Every row comes from one small tree of marks. The marks that hang from a mark follow it in brackets, in alphabetical order. Every link used is in the known rows. Which tree was each row made from?
Known rows:
remav[kilon]: [ 2.47 -0.14  0.25 -0.41  1.21  1.06  0.00 -0.24  0.54  0.07 -0.30  0.00
  0.17 -0.55  0.92  0.29 -0.42  0.33 -0.61  1.24 -0.40  0.41 -0.72 -0.34]
lafe[pevido[buru[pododi remav[kilon]] rori]]: [ 5.01 -0.95  1.46  0.44  2.13  2.52 -0.74  0.21  1.59 -0.62 -1.93 -0.08
 -2.16 -0.50  0.43 -0.94 -0.70 -0.75 -0.14  0.67 -0.16  0.50 -2.99  0.35]
pododi[buru[pevido[rori[remav vogag]]]]: [ 0.78 -0.94  0.96 -0.40  1.52  0.45  1.77 -0.47 -1.10 -1.87 -0.47  0.58
 -0.53 -0.68  1.96 -0.30 -1.41 -1.14  0.53 -0.48  0.52  1.81 -2.05  0.59]
remav[kilon[tirog]]: [ 3.24 -0.31  0.36 -0.09  0.24  0.93 -0.42 -0.09  1.23 -1.48 -0.31 -0.04
 -0.64 -1.23  0.21 -0.74 -0.35  0.25 -0.44  1.32 -0.68  0.64 -0.50  0.02]
rori[pevido[buru lafe] pododi remav[kilon] vogag]: [ 2.14 -0.97  1.60  0.60  4.18  2.03  1.06 -1.12 -0.57  0.17  0.90  2.06
  1.13 -1.59  1.61  0.24 -3.32 -3.37  0.77 -1.55  2.20  1.95 -3.66 -0.05]
lafe[pevido]: [ 0.96 -0.36 -0.38 -0.93  0.12  0.95 -0.88  0.66  0.45 -0.44  0.14  0.67
 -1.28 -0.62  0.03  0.01 -0.36 -0.59  0.18  0.34 -0.45  0.19 -0.12  0.53]
pododi[buru[pevido[lafe rori] remav[kilon]]]: [ 5.82 -1.90  1.70 -0.84  3.58  1.96  1.86  0.27  1.55 -1.58 -1.04 -0.25
 -1.20 -0.13  2.06 -0.50 -1.44 -0.20 -0.55  2.06 -0.07  0.12 -3.67 -0.81]
pevido[buru lafe]: [ 3.04 -1.36  1.07  0.62 -0.37 -0.23  0.43  0.14  0.36  0.54  0.02  0.87
  0.37  0.29 -0.59 -0.45 -0.93 -0.22 -0.32 -0.44  1.11  0.18 -1.75 -0.54]
buru[remav]: [-0.44 -0.42  0.83 -0.07  1.57  0.95  0.20  0.22  0.03 -0.20 -0.23 -1.07
  0.42  0.48  0.18 -0.35  0.08 -0.35  0.31  0.68 -0.73 -0.47 -0.52 -0.33]
buru[pevido[lafe rori[pododi vogag]] remav]: [ 0.43 -0.51  1.17  0.13  3.52  1.38  1.73  0.15  0.89 -1.52 -0.27  0.98
 -0.70 -0.22  2.83 -0.16 -2.15 -2.26  1.04 -0.24  1.41  0.93 -2.56  0.41]
vogag[buru[remav]]: [ 1.98 -0.94  1.60  1.01  1.29  0.42 -0.10  0.09 -0.75  0.36  0.80 -0.93
  0.34  0.60 -0.04 -1.07 -0.12 -0.35 -0.35  0.36 -0.02 -0.48 -0.05 -0.30]
rori[vogag[buru]]: [ 2.65 -0.40  0.84  1.49 -0.15 -0.07  0.24 -0.44 -1.67  0.40  1.04  0.59
  0.55  0.52  0.85 -0.28 -0.84 -0.90 -0.22 -0.40  0.90  0.69  0.30  0.15]
vogag[buru[pevido[rori] pododi remav[kilon[tirog]]]]: [ 7.28 -1.08  1.74  0.43  2.89  1.42 -0.40 -0.03  1.70 -1.86 -0.75 -0.83
 -2.73 -1.71  1.05 -1.99 -0.30 -0.84 -0.35  1.42  0.54 -0.15 -1.15  0.46]
buru[pevido[lafe rori[vogag]] pododi remav]: [ 2.94 -0.80  1.14 -0.21  3.46  1.78  1.52  0.12  1.01 -0.85 -1.21  0.11
 -1.10 -0.74  2.45 -0.23 -1.11 -2.07  1.00  0.91  0.93  0.07 -2.29  0.03]
buru[pevido[rori] pododi remav[kilon[tirog]]]: [ 4.79 -0.64  0.98 -0.64  3.18  1.86 -0.04  0.05  2.48 -2.42 -1.85 -0.91
 -2.66 -2.02  1.24 -1.39 -0.04 -0.59  0.33  1.70 -0.19 -0.13 -1.54  0.45]
pododi[buru[pevido]]: [ 4.38 -1.24 -0.08 -0.31  1.32 -0.56  0.52 -0.07 -0.56 -0.71  0.28  0.06
 -1.25 -0.84  1.11 -0.66  0.30  0.40 -0.07 -0.18  0.72 -0.49 -0.32  0.25]
pododi[buru[pevido[lafe rori[vogag]] remav]]: [ 3.91 -1.64  1.50 -0.30  2.70  1.18  2.53  0.25  0.13 -1.77 -0.77  0.22
 -0.79  0.44  2.47 -0.63 -1.77 -1.21  0.35  0.91  0.47  0.69 -2.98 -0.21]
vogag[buru[pevido[lafe rori] pododi remav[kilon]]]: [ 7.06 -1.52  1.94  0.03  4.20  2.02  0.57 -0.06  1.71 -0.36 -0.45 -0.15
 -1.73 -1.10  1.91 -0.76 -1.10 -1.15 -0.57  1.61  1.08 -0.45 -2.51 -0.54]
pododi[buru[pevido[lafe] remav[kilon]]]: [ 7.12 -2.25  1.45 -1.03  4.58  2.04  1.41  0.08  0.62 -0.68 -0.01 -0.44
 -0.57 -0.75  2.49 -0.38 -0.81 -0.14 -0.44  2.23 -0.20 -0.38 -2.74 -1.15]
buru[pevido[lafe] pododi remav]: [ 3.96 -1.24  0.70 -0.72  4.33  1.58  0.49  0.27  0.94  0.28 -0.28 -0.51
 -1.07 -1.58  1.80 -0.41  0.19 -1.18  0.79  1.00  0.70 -1.21 -1.23 -0.55]

Write each row's tree:
[-2.40 -0.30  1.01  0.65  0.30  0.75 -0.65  0.03  0.47 -1.30 -0.12  1.50
 -1.47 -0.96 -0.44 -1.09 -1.74 -1.69  0.49 -2.74  1.14  2.35 -2.74  1.41] : lafe[pevido[buru rori[pododi remav]]]
[ 4.14 -1.45  1.70  1.56  2.40  0.93  0.37 -0.13  0.32  1.09 -0.71 -0.52
 -0.16 -0.58  0.01 -1.07 -0.15 -0.77  0.26 -0.12  0.95 -0.41 -2.21 -0.71] : pevido[buru[pododi remav] lafe]
[ 6.34 -0.92  1.68  1.56  2.80  1.85 -0.81 -0.51  0.46 -0.59  0.04 -1.27
 -1.27 -1.88  0.54 -2.09  0.36 -0.53 -0.51  1.27 -0.06 -0.16 -0.53 -0.12] : vogag[buru[pododi remav[kilon[tirog]]]]
[ 0.51 -0.59  2.00  1.26  2.40  1.81  1.46 -0.98  0.38 -0.87 -0.41  1.92
  0.76 -0.77  1.76 -0.19 -3.27 -1.95  0.01 -1.29  1.63  3.44 -4.57  0.05] : pevido[buru lafe rori[pododi remav[kilon] vogag]]
[-0.90 -1.02  1.21 -0.56 -0.65  0.99 -0.52  0.49  0.61 -1.34 -0.58  0.92
 -0.95 -0.13 -1.12 -0.68 -1.60 -1.06  0.18 -1.10  0.03  1.72 -2.60  0.86] : lafe[pevido[buru rori[remav]]]
[ 1.80 -1.00  1.60 -0.75  0.59  2.50  0.15 -0.05  0.25 -1.36 -0.82  1.53
 -0.06 -0.38  0.86  0.03 -2.71 -1.41 -0.03  0.16 -0.27  2.86 -3.36  0.57] : lafe[pevido[buru rori[remav[kilon] vogag]]]
[-1.40 -0.67  1.70  0.76 -0.71  0.43  1.02 -0.40 -0.80 -0.95 -0.98  0.79
  0.97  0.88 -0.13 -0.39 -1.89 -1.20  0.33 -1.45  0.71  2.41 -2.46  0.44] : pevido[buru rori[remav vogag]]
[ 5.32 -1.13  2.29  1.57  2.72  2.33  1.31 -0.52  0.90  0.00 -1.77  0.15
  0.01 -0.18  1.61 -0.46 -1.79 -1.47 -0.06  0.87  0.70  1.30 -3.93 -0.55] : pevido[buru[pododi remav[kilon]] lafe rori[vogag]]
[-0.45  0.14  0.69  0.64  2.67  1.64 -0.45 -0.89  0.72 -1.65  0.45  0.28
 -0.38 -2.74  0.84 -1.13 -0.95 -0.86  0.17 -0.55  0.01  2.11 -1.54  0.44] : rori[pododi remav[kilon[tirog]]]
[-0.43  0.19 -0.13  0.68  2.65  0.55  0.62 -0.29  0.57  0.06  0.90  1.42
 -0.86 -1.11  0.44  0.13 -1.70 -2.68  0.90 -1.58  2.22 -0.06 -1.33  0.26] : rori[pevido[lafe] pododi]
[ 8.14 -2.14  2.23 -0.85  4.10  2.23  1.02  0.06 -0.18  0.00  1.00  0.42
  0.66 -0.56  2.98 -0.06 -1.89 -1.45 -0.33  2.23  0.65  0.01 -1.81 -0.92] : rori[vogag[buru[pevido[lafe] remav[kilon]]]]
[ 3.84 -0.85  1.03  0.19  3.38  1.51 -0.23 -1.00 -0.36  0.94 -0.31  0.26
 -0.19 -1.96 -0.06 -0.27 -0.96 -2.05  0.50 -1.02  1.20  0.19 -2.08 -0.02] : rori[pevido[buru[pododi]] remav[kilon]]
[ 5.90 -0.82  0.22  0.51  2.09 -0.39 -0.64 -0.30 -0.46  0.92  0.82  0.15
 -1.79 -1.58  0.99 -0.86  0.76 -0.67 -0.03 -0.57  1.92 -1.08  0.91  0.52] : vogag[buru[pevido pododi]]
[-0.10 -0.08  0.85 -1.52  1.56  3.20  0.22 -0.02  0.43 -1.87 -0.58  1.14
 -0.29 -0.88  1.65  0.54 -2.50 -1.81  0.26  0.99 -1.05  2.46 -2.72  0.47] : lafe[pevido[rori[remav[kilon] vogag]]]
[-1.66 -0.52  0.59 -1.84  1.15  0.54  0.57  0.19  0.83 -1.65 -0.54  0.27
 -0.68 -0.59  0.47  0.07 -0.99 -0.95  0.50 -0.27  0.18  0.91 -1.53  0.53] : buru[pevido[rori[remav]]]
[ 7.43 -1.58  1.45  0.42  2.18  2.49 -1.64  0.28  1.42 -0.89 -0.80 -0.34
 -2.19 -2.34  0.04 -1.98 -0.04 -0.55  0.13  1.03 -0.40  0.18 -1.78  0.46] : lafe[pevido[buru[pododi remav[kilon[tirog]]]]]
[ 0.09 -0.59  2.08  2.23  1.71  0.98  1.57 -0.22  0.33 -0.83 -0.55  1.03
  0.38  0.91  1.09 -0.83 -2.43 -1.80  0.49 -1.44  1.61  1.85 -3.50  0.19] : pevido[buru[remav] lafe rori[pododi vogag]]
[ 3.32 -0.78  1.36  0.90  3.95  1.38  0.05 -0.55  0.18  0.26  0.23  0.33
 -0.07 -0.52  0.43 -0.63 -1.45 -1.88  0.50 -1.19  1.30 -0.03 -2.23  0.21] : rori[pevido[buru[remav[kilon]]] pododi]
[ 5.03 -0.93  1.31  0.71  2.69  1.89 -0.06 -1.21 -0.52 -0.69 -0.19  0.67
 -0.40 -2.76  0.44 -0.97 -1.55 -2.78  1.09 -0.65  1.23  1.15 -1.88  0.59] : rori[pevido[buru[pododi]] remav[kilon[tirog]] vogag]
